Each row was made from one small tree. The marks that hang from a mark follow it in brackets, in alphabetical order. Every link used is in the known rows. Write each row's tree.
Known rows:
mopin[nemugum[davok fufo]]: | -0.946 |  1.412 | -0.665 |  2.743 |  0.202 |  0.974 |  1.593 |  3.385 |  0.780 |  0.718 | -1.759 |  1.012 |  1.506 |  3.030 | -0.431 | -2.851 |  0.759 | -1.905 |  2.080 | -2.051 |  3.469 |  1.589 |
nemugum[fufo subi totu[kurug]]: |  0.485 |  3.170 | -1.275 | -0.322 |  1.803 | -2.430 | -0.421 |  0.349 | -0.314 |  1.492 |  0.195 |  3.831 |  0.146 |  1.498 | -0.351 |  1.088 | -0.308 | -0.191 | -3.105 | -0.749 |  0.115 |  0.531 |
pefaz[davok[nemugum[totu]]]: | -1.502 |  0.645 |  0.487 | -0.572 |  0.178 |  0.254 |  1.910 |  1.335 | -0.262 | -0.036 | -0.310 |  4.339 | -1.187 | -1.454 | -0.487 |  0.030 |  0.875 | -2.656 | -0.611 |  3.398 |  0.541 | -0.520 |
fufo[nemugum[davok[pefaz] subi totu[kurug]]]: |  0.410 |  2.381 | -0.693 | -1.635 |  1.263 | -3.762 | -0.983 |  1.701 |  0.435 | -0.126 |  1.843 | -2.449 |  0.621 | -1.589 |  0.649 | -0.084 | -0.650 |  0.546 | -0.116 |  1.498 |  1.073 | -1.338 |
davok[nemugum[fufo subi totu] pefaz]: |  0.378 |  1.261 |  1.269 | -2.530 | -0.578 | -1.239 | -0.132 |  1.338 |  4.390 | -0.619 | -0.413 |  3.523 |  0.443 | -3.459 | -1.190 |  1.436 | -0.084 | -2.238 | -0.246 |  0.460 | -0.638 |  0.579 |
fufo[nemugum[davok]]: | -1.527 |  1.815 | -0.891 |  2.233 |  0.242 | -0.040 |  1.475 |  3.175 | -1.784 |  0.847 | -0.385 | -2.488 |  1.363 |  1.950 | -0.665 | -3.082 |  1.133 |  0.174 |  3.436 |  2.852 |  2.984 |  0.106 |
davok[nemugum pefaz]: | -0.623 |  0.054 |  0.382 | -0.242 |  0.357 |  0.140 |  0.741 |  2.625 |  3.495 |  0.653 | -3.351 |  2.588 |  0.404 | -2.240 | -1.012 |  0.803 |  0.997 | -1.274 |  2.394 |  4.430 |  0.602 |  0.721 |
kurug[muvod totu]: | -0.551 |  2.300 | -1.220 |  3.525 |  1.322 |  2.226 | -0.452 |  2.762 |  0.037 |  2.905 | -0.426 |  4.177 |  0.105 |  1.012 | -0.848 | -0.626 | -0.028 | -1.444 | -0.547 |  4.418 | -0.269 | -1.372 |
nemugum[davok fufo subi totu]: | -0.519 |  3.433 | -0.684 | -1.100 |  0.233 | -0.463 |  0.818 |  0.897 | -0.004 |  0.148 |  2.262 |  1.061 |  0.923 |  1.670 | -1.734 | -1.634 |  0.089 | -1.270 | -1.342 | -1.381 |  0.969 |  0.366 |
subi[nemugum[davok totu]]: | -0.965 |  2.296 | -0.363 | -1.031 | -0.588 |  0.089 |  2.499 |  1.622 | -0.452 |  1.262 |  0.489 |  3.300 |  0.359 |  1.957 | -0.552 | -1.587 |  0.649 | -1.349 |  0.472 | -1.236 |  0.614 | -0.895 |
mopin[nemugum[fufo subi]]: | -0.199 |  2.379 |  0.890 |  2.187 |  0.361 |  0.340 |  0.794 |  2.119 | -1.235 |  0.825 | -1.363 |  3.995 |  1.020 |  1.868 | -0.235 | -0.988 |  0.746 | -3.897 | -0.490 | -1.869 |  1.564 |  0.441 |
subi[nemugum[davok totu[kurug]]]: | -0.518 |  2.520 | -1.533 | -0.053 |  0.442 | -1.836 |  1.527 |  1.537 | -0.332 |  1.891 | -0.127 |  3.512 | -0.116 |  2.343 |  0.566 | -0.305 | -0.235 |  0.700 |  0.584 | -1.655 |  1.289 | -0.725 |
totu[kurug[muvod]]: | -1.153 |  2.852 | -2.148 |  4.967 |  2.731 |  0.003 |  0.521 |  2.170 | -0.403 |  2.627 | -2.352 |  3.664 |  0.202 |  2.383 |  0.257 |  0.692 |  0.153 |  0.846 | -0.551 |  3.156 |  0.446 | -0.059 |
nemugum[davok[pefaz] fufo subi totu[kurug]]: |  0.507 |  2.749 | -1.443 | -1.919 |  1.654 | -2.900 | -0.734 |  1.162 |  3.739 |  0.063 |  1.278 |  0.454 |  0.915 | -0.581 | -0.592 |  0.804 | -0.871 |  0.333 | -1.885 | -0.705 |  0.714 |  0.711 |
nemugum[davok[pefaz] fufo subi totu]: |  0.153 |  2.243 | -0.218 | -2.564 |  0.496 | -0.840 |  0.237 |  1.142 |  3.536 | -0.551 |  1.821 |  0.231 |  1.388 | -0.831 | -1.774 | -0.669 | -0.108 | -1.754 | -1.903 | -0.368 |  0.238 |  0.597 |
mopin[nemugum[davok[pefaz] fufo subi totu]]: |  0.457 |  1.697 |  0.736 | -1.989 |  0.112 | -0.624 |  0.056 |  2.006 |  3.065 | -0.863 |  1.156 |  1.242 |  1.326 | -0.658 | -0.401 | -1.443 | -0.035 | -3.561 | -1.691 | -3.100 |  1.100 |  0.012 |
davok[nemugum[fufo totu] pefaz]: |  0.260 | -0.074 |  0.329 | -1.864 | -0.274 | -0.426 |  0.373 |  2.170 |  5.485 | -0.025 | -2.074 |  2.870 |  0.509 | -2.383 | -1.137 |  0.719 |  0.560 | -1.368 |  0.111 |  1.422 | -0.056 |  1.650 |
subi[nemugum[davok totu[kurug[muvod]]]]: | -1.052 |  3.265 | -1.519 |  3.108 |  0.526 | -0.962 |  1.526 |  2.043 |  0.707 |  1.611 |  0.319 |  4.150 | -0.148 |  2.038 |  0.952 |  0.224 | -0.816 |  0.846 |  0.082 | -1.692 |  0.377 | -1.606 |
fufo[nemugum[davok totu]]: | -0.897 |  1.783 | -0.890 | -0.147 |  0.098 | -0.490 |  1.133 |  2.313 | -1.769 |  0.603 |  1.087 | -2.060 |  0.957 |  1.427 | -0.457 | -3.439 |  0.895 | -0.260 |  1.031 |  1.873 |  1.893 | -0.590 |
nemugum[davok[pefaz] subi totu]: | -0.161 |  2.388 | -0.193 | -3.503 |  1.055 | -0.590 |  0.025 |  0.858 |  1.513 | -0.146 |  2.144 |  0.370 |  0.771 | -1.091 | -1.448 | -0.802 |  0.338 | -1.814 | -2.081 |  1.597 | -0.330 | -1.078 |
subi[nemugum[fufo totu]]: | -0.080 |  1.926 |  0.178 |  0.181 | -0.687 | -0.053 |  2.217 |  1.582 |  0.659 |  1.570 | -1.189 |  5.068 |  0.705 |  1.850 | -0.543 | -0.193 |  0.936 | -2.254 | -1.177 | -2.067 | -0.075 |  0.930 |

Which tree is each row?
| -0.002 |  1.388 | -0.044 | -1.691 | -0.936 | -0.446 |  2.092 |  2.256 |  4.614 |  0.104 | -0.082 |  1.846 |  1.361 | -0.160 | -0.880 | -0.564 |  0.234 | -1.618 |  0.158 | -2.047 |  0.459 |  1.147 |
subi[nemugum[davok[pefaz] fufo totu]]
|  0.237 |  3.246 | -1.126 | -1.165 |  2.301 | -2.228 | -0.503 |  0.112 | -2.481 |  1.979 |  0.477 |  4.084 | -0.422 |  1.292 | -0.011 |  1.037 |  0.040 | -0.377 | -3.210 |  1.147 | -0.388 | -1.177 |
nemugum[subi totu[kurug]]
| -0.517 |  2.085 | -2.036 |  0.749 |  1.232 | -2.619 |  0.116 |  2.194 | -1.679 |  1.146 |  0.545 | -2.012 |  0.510 |  1.808 |  0.599 | -2.003 | -0.097 |  1.887 |  1.093 |  1.303 |  2.319 | -0.453 |
fufo[nemugum[davok totu[kurug]]]
| -1.091 |  2.725 |  0.372 |  1.323 |  0.476 |  0.383 |  0.988 |  2.247 | -2.255 |  0.593 |  0.218 |  2.411 |  0.675 |  1.848 | -0.177 | -2.140 |  0.537 | -2.970 |  0.928 | -1.008 |  2.463 | -1.396 |
mopin[nemugum[davok subi]]
| -1.870 |  2.117 |  1.379 |  1.185 | -0.016 | -0.050 |  1.728 |  1.415 | -1.123 | -0.356 | -0.041 |  4.711 | -1.032 | -2.046 | -0.533 |  1.278 |  0.321 | -3.114 |  0.964 |  3.421 |  0.952 | -0.995 |
pefaz[davok[nemugum[subi]]]
| -0.332 |  3.635 | -1.760 | -1.180 |  1.923 | -2.295 | -0.189 |  0.395 | -1.564 |  1.235 |  1.890 |  1.878 | -0.085 |  1.845 | -0.270 | -0.286 | -0.499 |  0.666 | -1.517 |  0.069 |  0.866 | -1.232 |
nemugum[davok subi totu[kurug]]
|  0.044 |  0.010 |  0.395 | -2.786 |  0.225 | -0.336 |  0.283 |  1.774 |  3.540 |  0.494 | -2.028 |  3.322 |  0.003 | -2.462 | -0.886 |  0.482 |  0.919 | -1.600 | -0.096 |  3.514 | -0.544 |  0.012 |
davok[nemugum[totu] pefaz]
| -1.329 |  1.917 |  1.334 | -1.198 | -0.116 | -0.662 |  1.250 |  0.603 | -1.135 | -0.569 |  1.479 |  5.184 | -1.334 | -2.648 | -0.493 |  0.789 |  0.219 | -3.483 | -1.410 |  2.476 | -0.108 | -1.760 |
pefaz[davok[nemugum[subi totu]]]
|  0.160 |  2.630 | -0.323 | -0.054 |  0.239 | -2.839 | -0.547 |  1.000 |  1.310 |  0.699 | -0.537 |  4.955 | -0.507 | -0.680 | -0.073 |  1.863 | -0.825 |  0.312 | -0.298 | -1.165 |  0.483 |  0.250 |
davok[nemugum[fufo subi totu[kurug]]]
| -1.085 |  1.968 |  1.250 | -0.522 | -0.668 | -0.745 |  1.546 |  0.939 |  0.901 | -1.099 |  1.220 |  4.695 | -0.830 | -2.283 | -0.779 |  1.054 | -0.084 | -3.417 | -1.278 |  0.454 |  0.396 |  0.066 |
pefaz[davok[nemugum[fufo subi totu]]]
|  0.225 |  2.929 | -0.560 |  0.034 |  1.305 | -3.272 | -0.725 |  1.126 | -3.456 |  1.401 |  0.680 |  1.248 | -0.093 |  0.552 |  0.859 |  0.231 | -0.055 |  0.026 | -1.365 |  1.536 |  0.328 | -1.495 |
fufo[nemugum[subi totu[kurug]]]
| -0.063 |  2.101 |  0.396 | -2.468 |  0.076 | -1.723 | -0.071 |  1.819 |  0.312 | -0.727 |  2.413 | -2.719 |  1.213 | -1.707 | -0.407 | -1.483 |  0.284 | -1.514 | -0.161 |  1.911 |  0.694 | -1.461 |
fufo[nemugum[davok[pefaz] subi totu]]
|  0.585 |  1.576 |  0.163 | -2.745 |  0.942 | -3.041 | -1.415 |  0.873 |  2.700 |  0.458 | -0.716 |  4.060 | -0.675 | -3.136 |  0.247 |  2.896 | -0.582 | -0.248 | -0.749 |  2.014 | -0.590 | -1.067 |
davok[nemugum[subi totu[kurug]] pefaz]
| -0.212 |  1.455 |  1.216 | -0.177 | -0.426 | -0.678 |  0.400 |  2.188 |  4.327 | -0.292 | -1.881 |  3.119 |  0.784 | -2.859 | -1.344 |  1.827 |  0.115 | -1.908 |  1.705 |  1.470 |  0.548 |  1.237 |
davok[nemugum[fufo subi] pefaz]
|  0.382 |  2.087 | -1.041 |  0.947 |  0.285 | -2.109 |  1.462 |  1.571 |  0.887 |  2.145 | -1.685 |  5.616 |  0.177 |  2.179 |  0.481 |  1.097 | -0.095 | -0.193 | -0.948 | -2.596 |  0.271 |  1.000 |
subi[nemugum[fufo totu[kurug]]]
| -0.312 |  3.398 | -1.093 |  0.140 |  0.989 | -3.334 | -0.344 |  1.494 | -2.798 |  0.599 |  2.217 | -1.093 |  0.334 |  1.003 |  0.639 | -1.176 | -0.525 |  1.161 |  0.375 |  0.453 |  1.671 | -1.591 |
fufo[nemugum[davok subi totu[kurug]]]
| -0.528 |  2.524 | -0.293 | -0.153 |  0.678 | -0.437 |  0.586 |  2.069 |  3.504 | -0.334 |  0.437 | -0.489 |  1.712 | -0.364 | -1.862 | -0.322 |  0.129 | -1.448 |  0.758 |  0.671 |  1.298 |  1.368 |
nemugum[davok[pefaz] fufo subi]
|  0.181 |  1.020 | -1.621 | -0.972 |  1.466 | -2.993 | -0.443 |  2.482 |  1.474 |  0.505 |  0.094 | -2.936 |  0.814 | -0.724 |  0.544 | -0.854 | -0.087 |  1.487 |  0.603 |  2.482 |  1.610 | -0.150 |
fufo[nemugum[davok[pefaz] totu[kurug]]]
|  0.306 |  2.571 | -1.333 | -2.717 |  2.173 | -2.715 | -0.740 |  0.728 |  1.745 |  0.471 |  1.678 |  0.547 |  0.307 | -0.706 | -0.261 |  0.690 | -0.760 |  0.200 | -1.918 |  1.213 |  0.311 | -0.955 |
nemugum[davok[pefaz] subi totu[kurug]]
| -0.487 |  2.655 |  0.486 | -1.133 |  0.384 |  0.024 |  0.559 |  1.376 | -2.348 |  0.283 |  1.705 |  2.683 |  0.366 |  1.543 |  0.022 | -2.534 |  0.305 | -3.295 | -1.435 | -2.025 |  1.431 | -1.932 |
mopin[nemugum[davok subi totu]]
| -0.807 |  1.340 |  0.034 | -0.068 | -0.159 |  0.110 |  2.451 |  2.692 |  2.828 |  0.710 | -1.298 |  1.578 |  1.186 |  0.034 | -0.704 | -0.350 |  0.721 | -1.522 |  2.427 |  0.956 |  1.148 |  0.130 |
subi[nemugum[davok[pefaz]]]
| -0.668 |  1.058 | -1.265 |  0.446 |  0.910 |  0.334 |  1.194 |  2.729 |  4.549 |  0.204 | -1.216 | -1.088 |  1.879 |  0.565 | -1.914 | -1.173 |  0.768 | -0.620 |  1.362 |  1.679 |  1.894 |  2.593 |
nemugum[davok[pefaz] fufo]
| -0.811 |  2.753 |  0.331 |  2.295 | -0.032 |  0.289 |  1.318 |  2.562 | -0.459 |  0.053 |  0.073 |  1.562 |  1.376 |  2.062 | -0.484 | -1.960 |  0.249 | -2.732 |  1.329 | -3.160 |  2.846 |  0.414 |
mopin[nemugum[davok fufo subi]]
| -0.258 |  2.355 |  0.806 | -0.916 | -0.867 | -0.778 |  0.322 |  1.061 |  1.247 |  0.085 | -0.053 |  4.658 |  0.010 | -0.836 | -1.131 |  0.561 | -0.002 | -1.847 | -0.303 | -0.674 |  0.051 |  0.149 |
davok[nemugum[fufo subi totu]]
| -0.709 |  2.289 |  0.427 |  0.006 |  0.344 | -1.333 |  0.293 |  2.674 |  0.245 | -0.507 |  0.796 | -3.096 |  1.474 | -1.531 | -0.636 | -1.092 |  0.434 | -1.108 |  2.204 |  2.864 |  1.733 | -0.714 |
fufo[nemugum[davok[pefaz] subi]]
| -0.719 |  4.433 | -1.782 |  2.834 |  1.346 | -1.558 | -0.081 |  1.291 |  1.363 |  0.560 |  2.118 |  2.111 |  0.441 |  1.626 | -0.124 |  0.072 | -1.527 |  0.943 | -1.941 | -1.931 |  0.562 | -0.411 |
nemugum[davok fufo subi totu[kurug[muvod]]]
| -0.227 |  1.550 | -1.688 |  0.376 |  1.744 | -1.285 |  0.020 |  2.062 | -1.084 |  1.522 | -0.667 |  2.149 |  0.001 |  2.903 |  1.091 | -2.088 |  0.144 | -0.405 | -0.543 | -1.639 |  2.372 | -0.734 |
mopin[nemugum[davok totu[kurug]]]
| -1.175 |  0.691 |  0.389 |  0.273 | -0.394 | -0.009 |  2.036 |  1.672 |  1.761 | -0.487 | -0.415 |  3.971 | -0.554 | -1.331 | -0.832 |  0.016 |  0.563 | -2.388 | -0.601 |  1.374 |  0.877 |  1.199 |
pefaz[davok[nemugum[fufo totu]]]
| -0.196 |  0.958 | -0.527 | -1.813 |  0.448 | -0.909 |  0.599 |  2.625 |  1.343 | -0.143 |  0.610 | -3.183 |  1.316 | -0.996 | -0.546 | -2.377 |  0.776 | -0.709 |  0.705 |  2.905 |  1.150 | -0.211 |
fufo[nemugum[davok[pefaz] totu]]
| -1.054 |  3.089 | -2.693 |  2.473 |  2.182 | -0.572 |  0.376 |  1.709 |  0.543 |  1.575 |  0.506 |  2.044 |  0.097 |  2.301 |  0.184 | -0.914 | -0.454 |  1.644 | -1.437 |  0.920 |  0.820 | -0.858 |
nemugum[davok totu[kurug[muvod]]]
| -0.806 |  3.387 | -0.564 | -2.007 |  0.827 | -0.147 |  0.666 |  0.545 | -1.724 |  0.589 |  2.548 |  1.713 |  0.410 |  1.367 | -1.336 | -1.874 |  0.352 | -1.430 | -1.622 |  0.506 |  0.502 | -1.381 |
nemugum[davok subi totu]
| -0.619 |  1.358 | -0.035 |  0.750 | -0.713 | -0.082 |  2.512 |  3.052 |  4.673 |  0.256 | -1.474 |  1.316 |  1.778 |  0.191 | -0.960 | -0.140 |  0.266 | -1.136 |  2.648 | -0.964 |  1.545 |  1.829 |
subi[nemugum[davok[pefaz] fufo]]
| -0.269 |  1.185 |  0.039 | -2.438 | -0.393 | -0.161 |  2.017 |  1.950 |  2.821 |  0.462 |  0.092 |  1.705 |  0.830 | -0.556 | -0.570 | -0.614 |  0.551 | -1.675 |  0.111 | -0.017 |  0.003 | -0.591 |
subi[nemugum[davok[pefaz] totu]]
| -0.397 |  0.933 | -0.164 | -0.255 | -0.607 | -0.073 |  0.930 |  1.881 |  2.313 |  0.692 | -1.844 |  4.041 |  0.197 |  0.069 | -1.259 | -0.434 |  0.701 | -0.857 |  0.580 |  0.325 |  0.714 |  1.428 |
davok[nemugum[fufo totu]]
|  0.823 |  2.593 | -0.264 |  0.554 |  1.389 | -2.201 | -0.595 |  1.226 | -1.012 |  1.221 | -0.493 |  4.888 |  0.114 |  1.830 |  1.057 |  0.311 | -0.381 | -2.155 | -2.770 | -3.326 |  0.963 | -0.103 |
mopin[nemugum[fufo subi totu[kurug]]]
|  0.032 |  1.518 | -1.772 |  1.349 |  1.272 | -1.472 |  0.315 |  2.386 |  0.915 |  1.031 | -0.751 |  1.801 |  0.636 |  3.133 |  0.736 | -1.979 | -0.160 | -0.154 | -0.305 | -3.580 |  2.857 |  0.992 |
mopin[nemugum[davok fufo totu[kurug]]]
| -1.375 |  3.226 | -0.031 |  1.748 | -0.078 | -0.858 |  1.021 |  2.393 | -2.932 |  0.221 |  1.220 | -1.840 |  1.106 |  0.922 | -0.636 | -2.103 |  0.347 | -0.728 |  2.674 |  1.864 |  2.456 | -0.996 |
fufo[nemugum[davok subi]]
| -0.928 |  4.182 | -1.075 |  3.099 |  1.113 | -2.384 | -0.352 |  1.924 | -1.955 |  0.479 |  2.555 | -0.353 |  0.254 |  0.486 |  1.056 | -0.706 | -1.123 |  1.138 |  0.032 |  0.384 |  0.920 | -2.452 |
fufo[nemugum[davok subi totu[kurug[muvod]]]]
|  0.145 |  1.700 | -1.535 |  0.768 |  1.663 | -2.578 | -0.218 |  1.929 | -2.498 |  1.965 | -0.851 |  0.536 |  0.135 |  1.448 |  0.873 | -0.727 |  0.525 |  0.807 | -0.744 |  2.424 |  0.912 | -0.343 |
fufo[nemugum[totu[kurug]]]
| -0.542 |  2.361 |  0.937 | -1.806 | -0.352 | -0.553 |  0.331 |  0.761 | -0.827 |  0.606 |  0.185 |  5.015 | -0.518 | -1.017 | -0.819 |  0.351 |  0.336 | -1.981 | -0.392 |  1.298 | -0.455 | -1.487 |
davok[nemugum[subi totu]]
| -0.162 |  2.863 |  0.638 | -0.767 |  0.276 | -1.207 |  0.200 |  1.205 | -3.690 |  0.753 |  1.257 |  1.143 |  0.401 |  0.156 | -0.211 | -1.166 |  0.802 | -2.078 | -1.432 |  1.880 |  0.007 | -1.661 |
fufo[nemugum[subi totu]]
| -0.889 |  2.351 |  0.803 |  1.534 | -0.737 | -0.441 |  0.847 |  1.905 |  1.339 |  0.444 | -1.493 |  4.269 |  0.377 | -0.588 | -1.320 |  0.766 |  0.198 | -1.492 |  2.096 |  0.298 |  1.159 |  0.887 |
davok[nemugum[fufo subi]]
|  0.142 |  1.343 | -2.270 | -1.931 |  2.505 | -1.878 | -0.344 |  1.501 |  2.756 |  0.993 | -0.102 | -0.038 |  0.442 |  0.150 | -0.323 | -0.289 |  0.146 |  1.076 | -1.194 |  2.262 |  0.847 |  0.348 |
nemugum[davok[pefaz] totu[kurug]]
| -0.062 |  2.492 | -0.239 | -0.929 |  0.773 | -2.663 | -0.723 |  0.648 | -0.454 |  1.230 | -0.325 |  5.280 | -1.058 | -0.773 |  0.254 |  1.727 | -0.683 |  0.294 | -0.480 |  1.001 |  0.110 | -1.412 |
davok[nemugum[subi totu[kurug]]]
